Each row was made from one walk, in order. Every step used is in the known rows, and no mark comes twice. Write each row's walk.
In the rows, 128 means zero.
Known rows:
nozo -> kebe -> noti -> komem -> komodus -> kogof -> sadev: [114 112 153 141 164 140 121 160  60  80 148  93 131 125  76 169 129 151
 129 113 132 171 145 125 180 102 178 111  83 147 127  95  99 100 176 125
 149 134 147 161 193 136  77 111 155]
noti -> bedu -> govok -> sulaz: [167 115  90 125  56 125 165 118 110 123 176 152 199 159 149 131  98  87
 121 165  87 128 113 119 140  92 127 180 200 160  65 126 125 138 155 141
 101 162 127 224 151 177 161  92 131]
zinim -> mupu -> noti: [ 61 116 110 154  85 115 178 137  88 105  74 131 140 138 129  89 106 160
 144 115 131  90  96 147 107 144 220 181 141 183 121 183 159 106  99 156
 122 150 159 115 126  88 144  90  97]
mupu -> zinim: [144 116 133 133 105 144 105 116 138 123 132  98 145 136 156  95 110 118
 150 109 201 139 128 145 124 154 119 170 159 155 111 157 188  80 165 148
 130  83 181 124  65 119 196 116 120]
sosu -> baluvu: [178  96 123  69 121 111 111 135 180 148 140 100 136 138 157  94 141 115
 122 111 105 108 134 150 115 105 117 160 178 133 119 118 141 153 123 139
 132 121 169 125 131 120  89  57 101]
rasu -> sosu: [103 107  90 123  99 146 107 102 189  80 112 137 139 121 148 107 122 108
 163 153  96 118 105 137 161  90  89 139 143 111  88 130 137 120  94 122
  96 116 128 147 128 102 132 119 124]
baluvu -> sosu -> maten -> sadev -> kogof: [154 173 144 103 146 142 117 134 179  92 119 157  86  92 123 155 111 124
 158 137 189 135 118 124  52  84  83 132  96  94 121 152 134 157  34 152
 112 131  68 137  52 131 105 152 128]
zinim -> mupu -> noti -> komem -> komodus -> kogof -> sadev -> viko: [ 25 117  99 170 147 152 177 137  28  53  70 104 108  82 112  54 124 168
 124 125  80 120 100 184 127 129 210  99 107 176 147 136  61  54 109 126
 157 161 134 138 105 113 111 119 130]
gotu -> maten -> sadev -> kogof -> komodus -> komem -> noti -> bedu -> govok: [128 128 177 148 131 124 168 143  71 151 128 152 145 144 143 118 172 131
  76 147 136 123 152 123 146 152  38 124 113 103 131 123 167 141 137 130
 121 130 162 174 135 179 157 149 135]
zinim -> mupu: [122 150 106 112  96 115 148 148  97 101 103 116 142 113 124 119 116 149
 109 118  81 123  94 161 119 128 160 172 158 163  99 131 137 133  88 151
 115 158 139 130 143  97 107  87  87]
maku -> maten -> gotu: [153 144 105  99 110 134 106 123 196 159 126 152 135 131 114 155 132 150
 121 124 139 119 128 129  73 110 206 144 141 146 138 162 136 120  86 137
  82 101  86  86 135  91  91 117  88]
gotu -> maten -> sadev -> kogof -> komodus: [106 200 202 134 148 149  96 140 178  97  91 128  78  88 108 160 156 118
 131 130 218 138 155 148 103 147  63 145  81 138 120 161  95 169  80  81
 135 134 139 144  75  89 126 142 113]
kogof -> sadev: [150 144 164 105 184 125 117 127 136  94 130 131 113 115 102 130 146  95
 156 155 140 153 138 154 120 117 170 158 119 145  95 122 123 113 160 101
 118 109 178 167 142 138 132 121 141]
govok -> bedu -> noti -> komem: [ 73  80  91 119 101 143 158  91 106 144 173 113 175 123 130 122  98  92
 131 149  97 134 117  76 182  58 168 148 108 118  94 113  84 173 173 119
 140 141 152 192 123 148 197 132 117]
nozo -> kebe -> noti -> komem -> komodus: [ 80  67 131 113  92 106  97 128  64 125 152  86 146 155 123 189  92 156
 106  92 151 147 142 102 180  97 117  99 142 124 141 113 118 163 192 154
 150 135 159 164 189 122 158 142 134]
zinim -> mupu -> noti -> komem -> komodus -> kogof -> sadev -> maten -> gotu: [ 77 159 129 167 138 110 153 127  59 111  97 150 104 117  77 150 136 166
 134  94 103 142 115 128  75 118 212  88 106 174 159 100  76  62  84 107
 132 168 103  49 117 134 102 115 123]
govok -> bedu -> noti: [110 106  99  99  92 123 161 112 168 144 166 124 147 121 132 108 120  99
 159 141 116 123 105 103 179  87 193 183 109 136  67 144 127 192 186 115
 125 131 155 191 143 115 200  92 116]
sadev -> kogof -> komodus -> komem -> noti -> bedu -> govok: [142 106 164 167 145 122 185 142  63 150 131 146 155 136 153 111 173 139
  87 143 133 132 117 144 158 169  63 127 127 115 130 116 163 128 162 145
 135 145 132 167 148 203 160 137 141]
gotu -> maten -> sadev -> kogof -> komodus -> komem: [ 94 164 165 160 134 166 127 152 169  95  81 117 108 103 118 136 145 123
 104 141 201 115 172 133 130 148  51 125  90 135 174 137 122 146  50 104
 100 118 112 115 104 114 128 144 118]
sosu -> maten: [180 155 108  74  93 121 125 117 166 161 140 134 147 109 119 113 109 118
 166  94 131  87 145 146 101  99 125 174 154 122 126 144 149 125 125 134
 110  86 109 139 149 117 108 120 125]
govok -> bedu -> noti -> komem -> komodus -> kogof -> sadev -> maten: [ 74 155 101 167 165 124 167 120 102 125 151 130 110 135  93 159 141 116
 157 119  97 177 141  97 146 105 185  97  58 126 127  75  40 142 172  80
 171 145 125 143 124 176 141 137 146]
nozo -> kebe -> sosu: [100 119 131 128  97 136 124 130  83 111 166 156 143 188 161 191  87  86
 126 131 135 152  94 105 154  93 157  98 146 107  91 136 173 190 150 124
 125 111 109 190 138 102 105  78 140]
kebe -> nozo: [115 106 113  98  83 136 126 165 148 146 146 137 145 153 143 128  96 116
 123  72 128 163 127 130 167  79 148 137 135 119 105 166 174 108 156 213
 124 140  70 139 103 103 116 122 124]
noti -> komem -> komodus -> kogof: [105 102 103 173 117 156 142 141 112 117 111  92 137 100 104 126 129 182
 124  69  95 148 141 126 183 133 142 128 146 114 136  80  99  80 141 186
 144 172 105 100 144 125  56 129 128]
kogof -> komodus -> komem -> noti -> bedu: [143  97 162 132 130 137 157 142 115 140 106 114 167 132 124 119 182 138
  67 142 116  84 158 161 183 192 102 120 113 117 184 116 128 101 163 126
 126 106 175 106 178 158 180 121 113]
kebe -> sosu -> rasu: [104 140  90 138 151 109 105 110 106 120 164 129 137 181 168 117 102 106
  92 132 104 154 111 132  83 121 131  99 201  93 129 166 178 195 136 158
 135  98 150 178 151  94  85  90 133]
kebe -> noti -> komem -> komodus -> kogof -> sadev -> maten -> sosu: [ 70 138 101 159 173 147 119 126  70 125 151 123 112 140 146 140 101 134
 156 129 114 145 108  71 120 131  96  69 105 113 138 111  99  84 172 119
 149 131 112 117 134 119 109 169 147]
viko -> sadev -> kogof: [166 112 140 142 146 138 117 136 146 135 119 160  77 111 152 148 123 119
 150 153 164 159 104 161 138 121 145 155  95 134 110 137 136 174  77 147
 162 136  73 102  51 149 145 171 128]
sadev -> maten: [108 158 113 127 112 113 126 109 165 147 131 149 121 158 172 170 125  96
 143 116 136 180 130 105  94 117 133 128 103 129 122 111 105 152 125 107
 151 149  90 105  80 148 174 132 134]
komodus -> kogof -> sadev -> maten -> gotu: [150 181 147 126 145 126 122 130 149 124 126 165 106 108 111 165 151 120
 144 114 122 180 119 125  75 106 190 111  94 160 123  94  94  65  89  94
 118 158  65  52 100 136 106 101 141]
komem -> noti -> bedu -> govok -> sulaz: [154 105  95 122  70 122 167 129 110 150 175 145 197 157 137 114 119 105
 107 154  81 106 103 118 147 125 125 164 193 142  76 121 123 146 178 146
 115 149 138 220 147 178 165 104 139]
maten -> maku: [195 138 143  65  99 123 102 119 166 152 131 119 120 116 117 135  93 118
 137 154 117 123 106 110 118 116 131 121 152 125 100 147 158 103 127 116
  98 144 119 100 134  84 118 149 131]
viko -> sadev -> kogof -> komodus -> komem -> noti -> bedu -> govok -> sulaz: [158 107 114 164 101 127 173 144  96 140 148 146 170 146 119 116 133 114
 100 168 120  97 114 145 166 163 108 146 153 156 120 122 115 172 131 128
 133 123 113 188 134 199 169 135 143]
viko -> sadev -> kogof -> komodus -> komem -> noti: [120 103 163 155 172 131 135 160 158 163  84 108 112 111 102  96 178 161
  91 119 176  86 122 160 169 226 117 116  90 115 181 122 136 165 129 129
 154  77 122  91 109 142 158 169 145]
bedu -> noti -> komem -> komodus -> kogof -> sadev: [102 105 138 155 178 143 142 131  66  90 131  94 119 111  65 106 156 148
 147 106 104 154 142 127 179 113 179 132  96 133 118  99  96 105 186 127
 152 136 178 152 159 146  86 133 150]
bedu -> noti: [103  77 119 102  93 125 130 103 126 132 153 107 151 144 150  90 135 111
 147 108 131 137 103  96 167  92 160 178 107 135  83 164 164 185 181 131
 140 135 164 166 115 115 191 113 134]
maku -> maten -> sadev -> kogof -> komodus -> komem: [103 149 135 164 169 156 135 149 192  87  84 107 122 116 115 156 148 150
  98 145 207 105 168 143 116 172 102 123  75 132 188 157 112 160  44 118
 102  98  97 111 116 126 100 149 109]
mupu -> noti -> bedu -> govok: [136  84 137 155  93 104 190 109  47 135 137 165 174 174 180 112 124 121
 134 142 121 140 127 130 145 113 145 177 156 142  88 149 203  94 169 165
 116 159 168 171 155 178 182 106 135]
kebe -> noti: [108 127 103  83  73 137 130 150 114 133 147 105 164 157 181 152  97 125
 114 111 152 177 105 116 143  88 123 158 109 137 100 169 173 134 160 175
 132 124 116 151 143  88 187 123 137]
sadev -> kogof -> komodus: [122 179 183 157 157 152 117 142 162 102  96 126  86  80 118 148 156 126
 148 121 214 151 114 168 115 164  86 149  96 151 118 155  92 159 115  92
 150 151 104 137  93 116 129 128 119]
komem -> komodus -> kogof: [135 120 112 162 114 145 135 155 153 115 100  99 119 101 106 121 141 188
 138  63 113 141 136 145 177 151 151 150 150 126 122  98 130  85 145 186
 132 166 105  91 155 102  51 105 129]
noti -> komem -> komodus -> kogof -> sadev -> maten -> maku: [149 163 135 119 152 121 120 118  98 144 130 118  92 130  75 163 111 132
 139 137  95 162 129  91 111 120 139  51  99 118 142  94  81  89 140  78
 141 151 110  83 129 133  92 185 153]

Which walk is each row?
[110 141 124 115  97 172  90 124 146 164 136 154 113 118 166  84 100  95
 162 150 129  87 121  77 120 110  69 144 180 113 101 151 170 104 145 119
  87 111 142 144 127  53 115 146 103] => gotu -> maten -> sosu
[ 81 141 174 140 153 151 122 161 175 153  81 108 111 109 100 103 181 153
  80 119 182  83 150 122 137 197  70 105  81 101 180 131 125 158 110 113
 129  89 144 113 100 108 140 165 133] => gotu -> maten -> sadev -> kogof -> komodus -> komem -> noti
[ 66  53 120 132 113 108 117  90  70 132 136  86 132 141 108 118 124 151
 125  83 120 129 137 106 180 107 121 122 155 109 131 114 114 172 203 151
 153 137 195 162 152 136 170 161 131] => bedu -> noti -> komem -> komodus
[125 116  74 149  42 118 199 128  62 108 148 153 201 167 137 109  88 114
 124 161  77  98  95 129 126 110 165 186 198 188  77 152 130 129 128 149
 103 172 138 212 157 160 156  79 113] => zinim -> mupu -> noti -> bedu -> govok -> sulaz
[114 157 156  73  96 127  85 121 185 119 120 130 124 138 128 151 122 100
 115 133 146 123 191 103 111  93 103 164 118 112  97 140 150 141  82 125
  94 111 185 143  98  74 136 137 111] => gotu -> maten -> sadev
[148 138 118 133 152 104  85 123 155  95 136 116 119 149 137  99 108 114
 115 148 145 163 119 129  60 109 129 134 199 103 137 158 182 176 117 168
 110 107 150 168 151 112 114  83 128] => baluvu -> sosu -> rasu
[110 154 133 148 144 149 127 132 190  65  83 117 123  85 107 122 135 136
 135 142 178  73 160 154 131 145  39 112  89 121 177 140 114 135  23 103
  89  94  90 111 123 127 104 141 130] => rasu -> sosu -> maten -> sadev -> kogof -> komodus -> komem
[ 69 116 110 146 163 159 143 126  78  68 101 103 102  72 125  77 132 140
 124 131  89 150 116 175 140 114 169  91 111 149 136 112  54  64 134 120
 154 157 118 153 101 130 113 131 145] => noti -> komem -> komodus -> kogof -> sadev -> viko
[170 142 133 103 106  88  99 106 158 163 129 173 105 139 136 172 128 112
 135 118 129 159 127 139  95 113 191 128 118 155 125 110 131 123  76 108
 127 126  78  34  81 136 173 130 131] => viko -> sadev -> maten -> gotu
[169  88 166 166 148 105 178 140  51 163 129 152 145 147 146 110 170 138
  88 148 130 128 126 161 180 179  89 135 119 116 131 114 178 146 154 146
 146 119 144 153 144 211 174 152 147] => viko -> sadev -> kogof -> komodus -> komem -> noti -> bedu -> govok
[182 172 100  91  87 135 131 128 152 137 121 147 129 121 108 102  99 110
 185 104 149 115 127 136  78  81 113 162 162  97 129 147 176 131 109 158
  89  66 100 156 137 126 117 114 129] => baluvu -> sosu -> maten
[149  97 161 149 128 106 180 132  67 157 131 133 177 151 147 104 170 137
  81 131 116 121 135 146 172 174  82 144 146 116 126 113 182 119 190 144
 123 123 170 170 181 190 170 119 143] => kogof -> komodus -> komem -> noti -> bedu -> govok
[150 158 184 157 164 131 110 142 147 117  92 131  74  95 110 150 152 123
 148 131 207 145 128 191 144 178 117 158  89 154 121 152 107 176 103  97
 164 117 115 119  87 124 143 150 125] => viko -> sadev -> kogof -> komodus
[138 118 112 132 147 111  93 102 145 162 144 162 102 151 179 130  97 101
 168 153 126 111 111 101 117 155 127 121 133 119 114 128 148 130 128 114
 140 107 109  85  91 118 156 166 135] => viko -> sadev -> maten -> sosu
[143 111 115 120 177 102  57 106 164 122 167 111 129 124 168  84  99 124
 119 160 124  91 112 111  72 146 108 126 214 117 128 167 166 143 140 144
 115 121 159 148 171  80  82  99 119] => maten -> sosu -> rasu
[ 63 101  89 198 103 149 175 150  61 104  81  93 141 109  90 107 117 209
 125  64  87 119 124 135 169 145 184 135 140 143 148 106 107  70 119 193
 146 182 122  89 150 109  51 115 111] => zinim -> mupu -> noti -> komem -> komodus -> kogof
[ 69 136 115 167 165 126 148 114  76 117 143 120 110 150 103 148 151 123
 150  98 106 189 139  93 137 109 165  95  57 126 140  85  63 139 168  91
 180 148 132 124 108 177 136 150 157] => bedu -> noti -> komem -> komodus -> kogof -> sadev -> maten
[134 125 152 177 150 148 137 148 150 102  79 118 109 106 124 130 143 129
 118 144 194 119 147 170 162 175 103 138  95 150 173 130 130 152  68 120
 125 104  94  92 112 144 142 149 132] => viko -> sadev -> kogof -> komodus -> komem
[133 119  78 133 186 114  64 111 180 146 170 113 134 154 155  98 102 143
 113 163 124  77 124 105  52 153 144 122 199 107 158 193 158 171 131 144
 111  80 151 155 183  74  49 120  98] => maku -> maten -> sosu -> rasu
[143 115 109 147  83 125 174 138 112 136 150 126 202 150 118 108 131 113
  94 153 107  92 123 129 160 158 102 154 181 154 112 120 117 147 165 127
 108 131 141 208 169 181 165 104 141] => kogof -> komodus -> komem -> noti -> bedu -> govok -> sulaz
[ 88  79  96 170 109 154 146 132  89 118 126  82 144 114 104 108 133 180
 129  62  91 146 131 108 203 119 153 133 126 117 129  98 108 110 166 180
 156 169 125 115 140 126  80 126 133] => bedu -> noti -> komem -> komodus -> kogof
[116 157 120 154 184 150 117 124 139 120 144 151 103 119 150 120 117 107
 178 149 118 134 104  87  97 145 127 104 110 126 114 114 111  75 142  97
 129 137  99 103 106 118  89 136 141] => komodus -> kogof -> sadev -> maten -> sosu
[158  94 149 102 116 129 140 130 116 155 134 134 161 136 141 125 167 128
  84 142  89 107 135 147 165 157 130 134 123 105 141 117 134 104 184 143
 141 128 175 123 156 151 181 125 109] => komem -> noti -> bedu
[108 150 125 161 188 136 110 125 130 123 132 140  86 119 133 127 123 134
 175 129 121 122 114  97 107 162 115  88 131 120 126 107 107  84 162 103
 133 134 119 103 130 117  84 146 142] => komem -> komodus -> kogof -> sadev -> maten -> sosu
[171 169 140  66  59 150  95 132 151 187 125 135 108 129 110 120  97 100
 137 157 114 124 130  87 119  86  97 120 153 119 107 152 167 116 125  95
  89 122 135 117 131  56 116 165 115] => gotu -> maten -> maku
[198 175 129  76  80 124 112 121 160 143 119 165 123  95  95 119 108 126
 168  99 148 115 110 140  55  74 139 146 175 123 127 139 170  87  77 146
  67  95  73  91 130 107 110  95 122] => baluvu -> sosu -> maten -> gotu
[129 117 151 140 163 149 153 148 140 130 106 122 149 139 112 152 184 160
  55 160 143  77 169 150 142 195 110  99  67 100 206 144 106 137 105 128
 130  94 152 106 143 155 142 156  94] => maku -> maten -> sadev -> kogof -> komodus -> komem -> noti -> bedu
[177 154 107  71  76 123  97 100 187 133 128 164 138  84 103 110 117 129
 172 110 103  75 114 147  92  73 116 135 165 132 121 137 147  81  61 114
  67  98  81  89 144  93  96 103 117] => rasu -> sosu -> maten -> gotu
[150 108 105  91 143 113  99 120 176 163 155 122 118 149 186  95 121 105
 150 129 100  90 114 103  81 123  77 112 175 120 132 119 130 141 121 111
 135 122 142  99 110 115  85  79 104] => sadev -> maten -> sosu -> baluvu
[ 48 120  96 135 143 166 150 142  48  73 111  91 117  91 141  89 120 147
 111 124  96 168 106 166 147  98 159  88  90 151 141 129  67  65 147 137
 160 148 112 158 112 117 134 137 151] => kebe -> noti -> komem -> komodus -> kogof -> sadev -> viko
[161 124 112 111 182 131 114 139 156 141 152 119 108 131 157  86 140 111
 158 130  84 101 118 110  90 129 106 110 145 128 131 104 111 106 119 104
 140 124 137  94 120 122  38  71 116] => komodus -> kogof -> sadev -> maten -> sosu -> baluvu
[ 71  72 104 131 111 110 137  97 100 141 143  97 132 126  97 129 111 144
 134 104 111 118 135 108 186 106 144 127 156 108 118 104  91 178 208 139
 143 136 188 177 167 134 175 147 120] => govok -> bedu -> noti -> komem -> komodus
[122 135 103 134 177  92  63  98 162 137 171 127 119 148 183 107  99 114
 124 153 122 113 114  92  49 145 103  95 185 114 144 153 142 160 130 118
 137 130 132 126 143 100  99 111 127] => sadev -> maten -> sosu -> rasu
[ 89 104  88 162 100 161 148 154  84 123 119  82 152 120 119 138 116 188
 113  63 102 169 132 118 190 120 135 124 123 116 139  99 112  83 154 203
 151 164  99 108 158 112  79 134 134] => kebe -> noti -> komem -> komodus -> kogof
[161  90 163 152 147 139 154 147 103 146 103 132 137 130 124 125 181 138
  73 157 127  92 150 176 191 198 108 113  85 117 190 118 128 128 129 128
 151 102 147  89 143 175 184 153 117] => viko -> sadev -> kogof -> komodus -> komem -> noti -> bedu
[139 120 143 123 141 143 144 132 142 108 106 133 150 107 106 120 174 145
  89 155 111  47 160 161 157 168  45  88  82  87 194 127 111 111  83 110
 118  91 147 111 151 158 144 147 116] => rasu -> sosu -> maten -> sadev -> kogof -> komodus -> komem -> noti -> bedu
[227 167 121  38  86 113 106 116 164 184 143 124 128 104  91 122  83 123
 162 131 113  80 119 118  92 104 115 125 159 116 119 158 162 103 119 109
  93 103 103 104 158  85  91 153 131] => sosu -> maten -> maku
[139 173 150 134 148 108 115 129 141 124 117 154  86 108  91 167 157 145
 144  95 129 170 127 135  86 123 179  97 115 157 137  88  94  75 110  99
 122 156  88  50 120 133  99 111 140] => komem -> komodus -> kogof -> sadev -> maten -> gotu
[111 143 166 158 161 150 131 144 180  74  82 107 117  94 122 144 144 133
 102 143 205 115 157 147 130 162  75 127  88 139 167 135 115 138  51 117
 105 130 101 101 107 132 126 135 128] => maten -> sadev -> kogof -> komodus -> komem
[ 90  83 123 136 121 114 110 103  98 129 117 100 124 129 107 148 115 154
 117  92 129 134 152 130 158 124 110 117 178 108 140  96 101 135 177 157
 138 142 175 139 155 133 138 161 123] => noti -> komem -> komodus
[200 145 127  79 105  87  98 107 149 186 133 143  96 159 125 169  93 105
 144 156 112 147 122 111 116 131 159  97 107 126 119 128 144 140 107  89
 139 114  99  58  96 121 162 185 145] => viko -> sadev -> maten -> maku
[119 130 175 131 129 157 144 151 119 135 103 132 138 124 117 133 184 133
  60 157 133  87 175 139 158 170  62 104  80 102 189 126 120 124 109 113
 128 114 168 111 131 144 166 151 104] => gotu -> maten -> sadev -> kogof -> komodus -> komem -> noti -> bedu
[174 153 139  46 121  89  94 106 200 115 137 123 145 111 110 150 111 125
 139 112 144  79 179 135  83 108 124 170 125 109 112 144 146 131  79 138
  97  92 154 132 124 106 110 127 126] => sosu -> maten -> sadev
[127 141 162 115 159 141 107 129 192  85 123 144  92  93 152 173 125 125
 128 151 185 152 119 123  83 107 101 138  83 119  99 142 115 151  51 144
 131 175  91 124  40 127 121 151 122] => maten -> sadev -> kogof
[171 166 127  83 100 110 108 111 163 173 135 136 107 145 133 167  94 105
 142 148 120 153 109  86  89 115 126  87 119 121 117 130 127 122 118  85
 124 152  90  77 102 109 143 166 140] => sadev -> maten -> maku
[147  90 121  87 110 119 117 141 113 133 174 123 142 190 165 143 113  91
 116 117 103 120 110 126 133  87 129 104 179 114 115 122 165 201 131 122
 135  98 152 169 145 112  60  26 114] => nozo -> kebe -> sosu -> baluvu
[168 178 144 111 149 112 117 130 133 144 124 123  79 129  77 159 120 137
 153 134 109 157 124 108 105 139 144  67 106 126 132 107 104  90 141  82
 134 144 110  76 136 117  89 165 153] => komem -> komodus -> kogof -> sadev -> maten -> maku
[143 176 160 105 147 105 106 112 151 128 134 170  99 120 115 173 145 101
 144 129 141 173 122 127  61  98 175 111 108 159 123 107 100  95 102  75
 114 142  99  76  98 140 147 115 136] => kogof -> sadev -> maten -> gotu
[121 181 123 159 168 137 145 137 137 112 128 146 109 137 125 162 150 106
 156 123 120 197 138 118 104 121 172 120  61 140 122  91  81 106 127  91
 158 146  93 106  95 162 113 123 153] => komodus -> kogof -> sadev -> maten
[148 131 113 128 120  86 115 110 147 164 129 156 107 178 161 170 119  95
 144 125 129 172 147 137 129 137 176 141  91 135 122 109 125 173 111 112
 169 106 107  85  75 161 197 158 143] => viko -> sadev -> maten
[161  88 149 123 120 101 170 122  65 172 155 150 174 157 166 110 156 129
  94 133  93 139 115 132 159 139 106 152 158 106  87 112 186 123 201 163
 130 144 168 180 160 188 175 123 140] => komem -> noti -> bedu -> govok
[147 118 105 133 184  77  55  97 151 146 170 132 110 158 173 108  97 111
 125 162 118 109 127 108  70 157 130 107 180 117 146 152 154 172 121 121
 148 101 143 110 142 108 115 130 131] => viko -> sadev -> maten -> sosu -> rasu
